What can hang from each mark:
tumir: lebar
duto: fivim gakom ledole vepit
pabi: lebar
safama: nifo
gakom: duto
nifo: lebar safama
fivim: duto
lebar: duto nifo tumir
tatos: ledole
ledole: duto tumir

Every row comes from one small tree of marks. Brackets hold a mark, then the marks that hang from it, in alphabetical order. Every link used is in the known rows. Which tree was each row made from?
Known rows:
[gakom [duto fivim [ledole [tumir [lebar nifo]]] vepit]]: [-2.477  2.643  3.488  1.391 -0.171  2.834  3.463  3.808 -3.635 -3.607
  0.296  2.332 -3.574 -6.874 -0.884  4.177  2.226  4.382 -1.549  5.085
  2.854  2.562]
[lebar [duto fivim ledole] nifo]: [-0.503 -0.476  1.099 -1.676 -0.757  2.829  1.935 -1.158 -2.918 -0.545
 -0.294  0.201  0.460  0.470 -1.557 -1.359 -1.693  1.225 -3.421  2.779
  5.982  1.927]
[lebar [duto fivim gakom vepit] [nifo safama]]: [ 1.116  0.451  2.808 -2.417 -1.116  3.956  0.027 -2.072 -0.806 -2.069
 -4.948  1.138  0.443 -2.686 -0.177 -2.354 -2.042  0.270 -2.978  3.560
  6.335 -0.449]
[tumir [lebar [duto fivim ledole vepit] nifo]]: [ 0.914  0.070 -0.668 -0.311  0.060  0.643  0.967 -1.393 -3.779 -0.079
  1.467  0.350 -1.054 -2.125 -1.172 -2.900 -1.040  2.368 -0.956  3.444
  1.444  2.408]
[fivim duto]: [-0.840  1.680  0.897  0.425 -4.362 -0.233 -1.668 -2.291 -5.013 -0.825
 -1.068 -0.145 -3.033  3.466 -1.786  1.522 -0.447 -0.614  1.325  5.168
 -0.542  2.680]
[pabi [lebar [duto gakom vepit]]]: [-0.077 -1.293 -2.619  2.268 -2.360  0.147 -2.066 -1.096 -4.299 -2.258
  0.777 -1.057  0.143 -1.413  0.527 -1.624 -0.907 -1.540  2.794  2.057
 -0.488 -1.827]
[tumir [lebar [duto gakom ledole vepit] nifo]]: [ 3.333  1.259 -2.143  0.645  0.313  1.540  0.201 -0.846 -4.508 -1.005
  0.824  0.560 -1.358 -2.990  0.515 -4.352 -2.296  0.434 -1.445  2.247
 -0.747  1.313]
[safama [nifo [lebar [duto gakom ledole vepit] tumir]]]: [ 0.247 -1.431 -0.306 -0.521 -0.601 -0.071 -2.997 -2.653 -2.809 -1.410
 -0.516  0.388 -0.382 -0.945 -0.341 -4.510 -3.239 -1.724  1.238  1.268
 -2.813  0.510]
[lebar nifo tumir]: [-3.210  0.100  0.341 -3.203 -4.409 -2.458  1.793 -2.410 -1.892 -1.344
  2.885 -2.978 -3.150  3.180 -0.712 -2.130 -7.509 -0.115  0.490  3.206
 -3.749  1.235]
[tumir lebar]: [-0.121 -0.115 -4.022  0.820 -3.072 -3.814 -0.940 -2.938 -5.253  2.118
  3.019 -0.869 -1.562  0.159 -1.925 -3.838 -1.218  0.033  4.901  3.046
 -3.503  4.242]
[fivim [duto gakom [ledole tumir] vepit]]: [ 1.138  5.949  3.262  3.866 -1.181  4.219  0.894  1.339 -3.918 -3.633
 -3.050  3.654 -5.850 -2.996  0.938  4.214  0.071  1.698 -3.702  5.196
 -0.719  2.037]
[fivim [duto ledole vepit]]: [-1.331  3.904  3.980  2.840 -2.141  2.224  0.906 -0.127 -4.462 -2.715
 -2.523  1.250 -4.779 -0.177 -1.193  3.463 -0.430  2.263 -2.317  4.988
  0.582  1.502]
[ledole [duto fivim] [tumir lebar]]: [-1.203  2.643 -1.106  0.296 -3.310 -0.638 -0.607  1.739 -5.135  1.731
  2.833  3.390 -4.158 -2.201 -0.966  4.218  1.246  2.142  0.761  6.098
  1.358  5.871]
[safama [nifo [lebar duto]]]: [ 0.646 -2.501 -1.817 -1.210 -1.985 -1.543 -4.593 -4.162 -3.461  0.635
 -0.657 -1.410  1.753  1.768 -2.665 -5.228 -1.780 -2.570  3.745  0.189
 -0.800  2.615]
[tumir [lebar [duto fivim gakom]]]: [ 1.557 -0.932 -4.147 -0.039 -1.412 -0.529 -1.599 -2.218 -5.117  1.607
  1.877  1.827 -0.711 -2.182  0.090 -3.800  0.810 -0.826  3.004  4.573
 -1.030  2.535]
[tatos [ledole duto [tumir [lebar [nifo safama]]]]]: [-0.480  4.286  2.174 -0.233 -0.126 -1.563  1.036 -0.123 -5.822  2.287
  0.300  1.526 -1.325  0.877  0.054  4.064 -1.173 -1.742 -2.026  0.352
 -0.760  3.459]
[ledole [duto fivim vepit] [tumir [lebar nifo]]]: [-0.772  4.355  1.440 -0.074 -2.720  1.376  1.003  2.600 -3.741 -0.456
  0.982  2.637 -5.216 -3.629 -0.942  4.869  0.050  4.260 -1.763  5.814
  2.505  4.492]
[lebar [duto vepit] nifo]: [-0.001  1.408  1.043 -2.107 -2.510  2.327 -0.529 -0.714 -2.601 -0.857
 -2.255 -3.084 -0.559  0.066 -0.269 -0.957 -3.810 -0.527 -1.920  0.382
  2.316  0.616]
[fivim [duto gakom [ledole [tumir [lebar nifo]]] vepit]]: [ 2.571  5.683  2.848  3.304 -0.348  4.018  1.075  0.885 -3.877 -4.005
 -2.056  3.408 -5.559 -2.810  0.737  2.667 -0.476  2.278 -4.315  5.266
 -0.852  2.221]
[pabi [lebar [duto fivim ledole vepit] nifo tumir]]: [-2.929 -2.624  0.812  0.055 -0.893 -0.102  1.168 -0.876 -2.175 -3.641
  3.600 -1.081 -0.752 -0.187 -0.041 -0.722 -3.474  1.544 -0.720  3.677
  0.479 -2.209]
[duto gakom]: [ 0.957  2.068 -2.846  1.349 -4.100  0.625  0.626 -1.773 -4.339 -0.951
 -1.451  1.198 -2.486 -1.298 -0.087 -2.830 -1.755 -1.539  2.577  3.406
 -1.664  1.324]
[safama [nifo [lebar [duto fivim vepit]]]]: [-0.145 -2.076 -0.228 -1.243 -1.626 -0.420 -3.460 -3.857 -2.634 -0.008
 -1.544 -0.520  1.053  0.421 -2.886 -4.061 -0.844 -0.744  3.111  1.430
  0.589  2.058]
[tatos [ledole [duto gakom]]]: [-0.714  4.205  1.381  0.215 -1.591  0.898  2.565 -0.217 -7.252  0.027
 -1.861  2.378 -1.982  1.030  0.490  2.782 -0.980 -2.564 -1.392  1.608
 -0.230 -0.866]
[nifo [lebar duto tumir] safama]: [-4.219 -6.577 -0.812 -2.589 -4.009 -3.285 -5.623 -3.781 -1.589  0.457
  0.262 -0.271  1.116 -0.503 -0.320 -3.807 -5.615 -5.725  2.535  1.740
 -1.203  1.321]

Which tree is each row?
[-0.042  5.299  2.415  4.587  0.916  4.337  5.451  1.957 -1.866 -2.599
 -1.529  6.654 -5.858 -9.196  0.485  2.611  1.897  5.962 -3.050  6.327
  1.459  3.080]	[duto fivim gakom [ledole [tumir lebar]] vepit]
[ 0.217  2.675 -1.876  1.351 -1.426 -0.526 -1.551  0.651 -3.038  2.444
  1.555  1.458 -2.854 -4.088  1.012  1.834  0.534  0.142  1.531  2.616
 -2.626  6.372]	[ledole [tumir [lebar [duto fivim gakom vepit]]]]
[-1.135  3.977  2.551 -0.086  0.986 -0.706  2.320 -0.507 -3.884  2.697
  0.236  0.739 -1.373 -0.478  0.413  4.277  0.064 -0.597 -1.432 -0.141
 -1.842  4.100]	[tatos [ledole [tumir [lebar [duto fivim vepit] nifo]]]]
[ 3.531 -1.031 -3.243 -1.247 -0.843 -1.063 -2.629 -3.302 -4.110  0.698
  0.716 -0.135  1.017 -0.750 -0.249 -6.429 -2.572 -1.964  1.127  2.250
 -0.412  2.348]	[tumir [lebar [duto gakom] [nifo safama]]]
[-3.263 -6.463 -0.544 -2.585 -3.363 -1.273 -4.239 -3.801 -1.079 -0.835
 -0.593  2.394  0.655 -2.219  0.179 -4.104 -4.163 -4.686  1.894  4.041
  0.408  0.365]	[nifo [lebar [duto fivim gakom] tumir] safama]
[ 0.579  5.027 -1.513  1.330 -4.276  1.798 -1.074  2.954 -5.442 -0.210
 -0.214  3.094 -4.711 -2.640  1.357  4.063 -1.062 -0.988 -0.741  3.864
 -0.145  3.669]	[ledole [duto gakom] tumir]
[-1.674 -1.906 -1.976  1.858 -2.710 -1.296 -2.372 -1.314 -4.151 -1.120
  1.485 -2.478  0.513 -0.028 -0.509 -0.770 -1.017 -1.056  3.396  1.385
 -0.194 -0.816]	[pabi [lebar [duto vepit]]]
[ 1.106  0.204 -2.646  0.450 -1.140  0.396 -0.995 -1.388 -4.521  0.679
  0.617  1.806 -1.712 -3.749  0.460 -2.615  0.742  0.262  2.244  4.507
 -0.971  1.675]	[tumir [lebar [duto fivim gakom vepit]]]
[ 0.589  5.229  0.091  1.556 -2.359  2.861  0.650  3.219 -4.430 -1.125
 -0.010  5.408 -6.072 -6.374  1.009  4.570  1.416  3.104 -1.252  6.939
  0.970  3.160]	[ledole [duto fivim gakom vepit] [tumir lebar]]
[-3.240 -3.701 -2.841  0.310 -3.011 -3.331 -2.770 -1.752 -4.133 -0.745
  4.805 -2.357  0.044  1.481  0.880 -1.382 -3.184 -2.615  3.889  2.534
 -3.581 -1.175]	[pabi [lebar duto tumir]]
[-0.401  2.674 -2.085  1.276 -1.852 -1.920 -2.536  0.681 -3.417  3.369
  2.178 -0.478 -2.619 -2.938  0.870  2.061 -0.515 -0.569  1.964  0.992
 -3.725  7.028]	[ledole [tumir [lebar [duto vepit]]]]
[ 0.792  3.087 -2.456  1.653 -1.578 -0.942 -2.290  0.800 -3.447  2.556
  1.645  0.543 -2.852 -3.859  1.568  1.448 -0.430 -0.927  1.582  1.420
 -3.989  6.284]	[ledole [tumir [lebar [duto gakom vepit]]]]
[-4.860 -5.670 -0.408 -1.790 -5.112 -4.565 -3.606 -4.559 -1.161 -0.354
  0.477 -0.303 -0.162  0.189 -1.902 -4.147 -6.055 -3.832  3.675  2.574
 -2.045  2.186]	[nifo [lebar tumir] safama]
[ 1.887  0.744 -3.471  0.865 -1.374 -0.106 -2.092 -1.134 -5.186  0.875
  0.689  0.548 -1.617 -3.371  1.129 -3.312 -0.670 -1.161  2.371  2.791
 -2.824  1.640]	[tumir [lebar [duto gakom vepit]]]
[-4.101 -0.645 -0.170 -0.571 -1.472 -0.786 -0.877  0.436 -4.105  1.060
  2.879 -0.060 -2.339 -0.824  2.794  0.367 -4.435 -2.519 -0.983  2.452
 -3.538  0.616]	[lebar [duto ledole] tumir]
[-3.418  5.032  2.681  0.736 -4.224  1.931  0.933  3.380 -3.566 -0.073
 -1.027  2.778 -5.673 -3.573 -0.658  7.749  0.666  3.285 -1.187  5.520
  3.213  4.032]	[ledole [duto fivim vepit] tumir]
[-1.292 -4.612 -0.382 -0.032 -1.744  0.387 -3.556 -2.647 -1.522 -0.376
 -2.148  3.571  1.616 -3.747 -0.979 -3.011 -1.632 -3.328  0.004  2.489
  3.795  3.013]	[nifo [lebar [duto fivim gakom [ledole tumir]]] safama]
[ 2.536  0.692 -1.299  0.199  0.430  2.028  1.247 -1.156 -3.848 -1.183
  0.716  1.828 -1.421 -3.475 -0.181 -3.795 -0.882  1.962 -1.469  4.004
  1.148  1.339]	[tumir [lebar [duto fivim gakom ledole vepit] nifo]]
[ 1.287  5.415  0.851  0.259 -0.006  0.429  2.055  0.864 -6.423  0.797
  0.292  2.771 -2.523 -0.266  1.337  3.619 -0.928 -1.925 -2.522  0.971
 -1.918  2.361]	[tatos [ledole [duto gakom] [tumir [lebar nifo]]]]
[-0.338 -2.074 -0.171 -1.643 -1.380 -0.114 -3.099 -3.379 -2.223 -1.205
 -0.605  0.598 -0.321 -0.604 -0.939 -4.259 -2.276 -1.353  2.454  2.587
 -1.931  0.487]	[safama [nifo [lebar [duto fivim gakom vepit] tumir]]]
[-1.210  5.773  3.610  4.468 -0.004  5.175  5.930  2.354 -1.339 -2.943
 -2.952  6.311 -5.915 -8.578  0.394  3.936  1.482  5.687 -3.689  5.969
  2.711  2.721]	[duto fivim gakom [ledole tumir] vepit]
[ 3.133  3.927 -1.974  0.355 -2.495  0.663 -1.703  1.569 -5.145 -0.392
  0.986  3.085 -3.404 -2.757  0.770  0.697 -1.866 -0.358 -1.333  4.076
 -0.089  4.173]	[ledole [duto gakom] [tumir [lebar [nifo safama]]]]
[-3.936  2.945  3.973  2.007 -0.933  2.960  3.275  4.263 -3.694 -3.185
 -0.686  2.499 -3.830 -7.055 -0.659  5.793  2.777  3.795 -0.960  5.037
  2.968  2.431]	[gakom [duto fivim [ledole tumir] vepit]]
[-1.086 -1.470  2.609 -2.952  0.417  2.122  1.180 -1.648 -1.076 -2.216
  0.016  2.665 -0.544 -1.833  1.865 -2.893 -5.049 -0.618 -4.782  5.031
  2.488 -0.948]	[lebar [duto fivim gakom ledole] [nifo safama] tumir]
[-0.144  0.971  3.360 -0.750 -0.111  2.228 -0.214 -0.945 -1.989 -0.949
 -3.603 -1.345  0.761 -1.570 -0.542 -1.674 -4.121  0.155 -4.600 -0.002
  4.961  0.941]	[lebar [duto ledole vepit] [nifo safama]]
[ 1.961 -0.922 -3.659 -1.519 -1.674 -1.620 -1.927 -2.620 -4.825  1.416
  2.564 -1.895  0.257  0.814 -0.962 -4.879 -2.414 -1.104  1.717  1.830
 -1.246  3.163]	[tumir [lebar duto nifo]]
[ 1.534  3.140  0.992  2.746 -2.013  2.846  0.511 -0.909 -5.445 -3.076
 -1.816  3.258 -3.845  0.235 -0.188  0.633 -0.157  0.004 -1.955  5.876
 -0.037  1.186]	[fivim [duto gakom ledole]]
[-1.590  3.185  1.200  0.306  0.637 -1.853  1.448 -0.812 -4.685  3.943
  1.148  1.246 -0.874  0.010  0.514  4.174  0.916 -1.750  0.098  0.065
 -2.583  4.816]	[tatos [ledole [tumir [lebar [duto fivim]]]]]
[-1.078  5.899  1.775  1.382 -3.628  3.933  1.373  3.657 -3.674 -1.699
 -2.058  4.787 -6.194 -5.452  0.856  6.503  0.824  2.654 -2.033  6.292
  2.750  2.580]	[ledole [duto fivim gakom vepit] tumir]
[-0.672  4.386  1.806  0.934  1.103 -0.215  2.057 -0.070 -4.403  2.574
 -0.264  2.281 -1.954 -2.006  1.453  4.289  0.951 -1.294 -0.861  0.451
 -2.758  3.561]	[tatos [ledole [tumir [lebar [duto fivim gakom vepit]]]]]
[-3.949 -0.746  5.620 -2.841  0.211  1.446  1.590 -0.823 -0.073 -1.795
 -0.593  0.634 -1.460 -2.116  0.950 -0.078 -5.271  1.617 -5.154  4.150
  3.018 -0.681]	[lebar [duto fivim ledole vepit] [nifo safama] tumir]
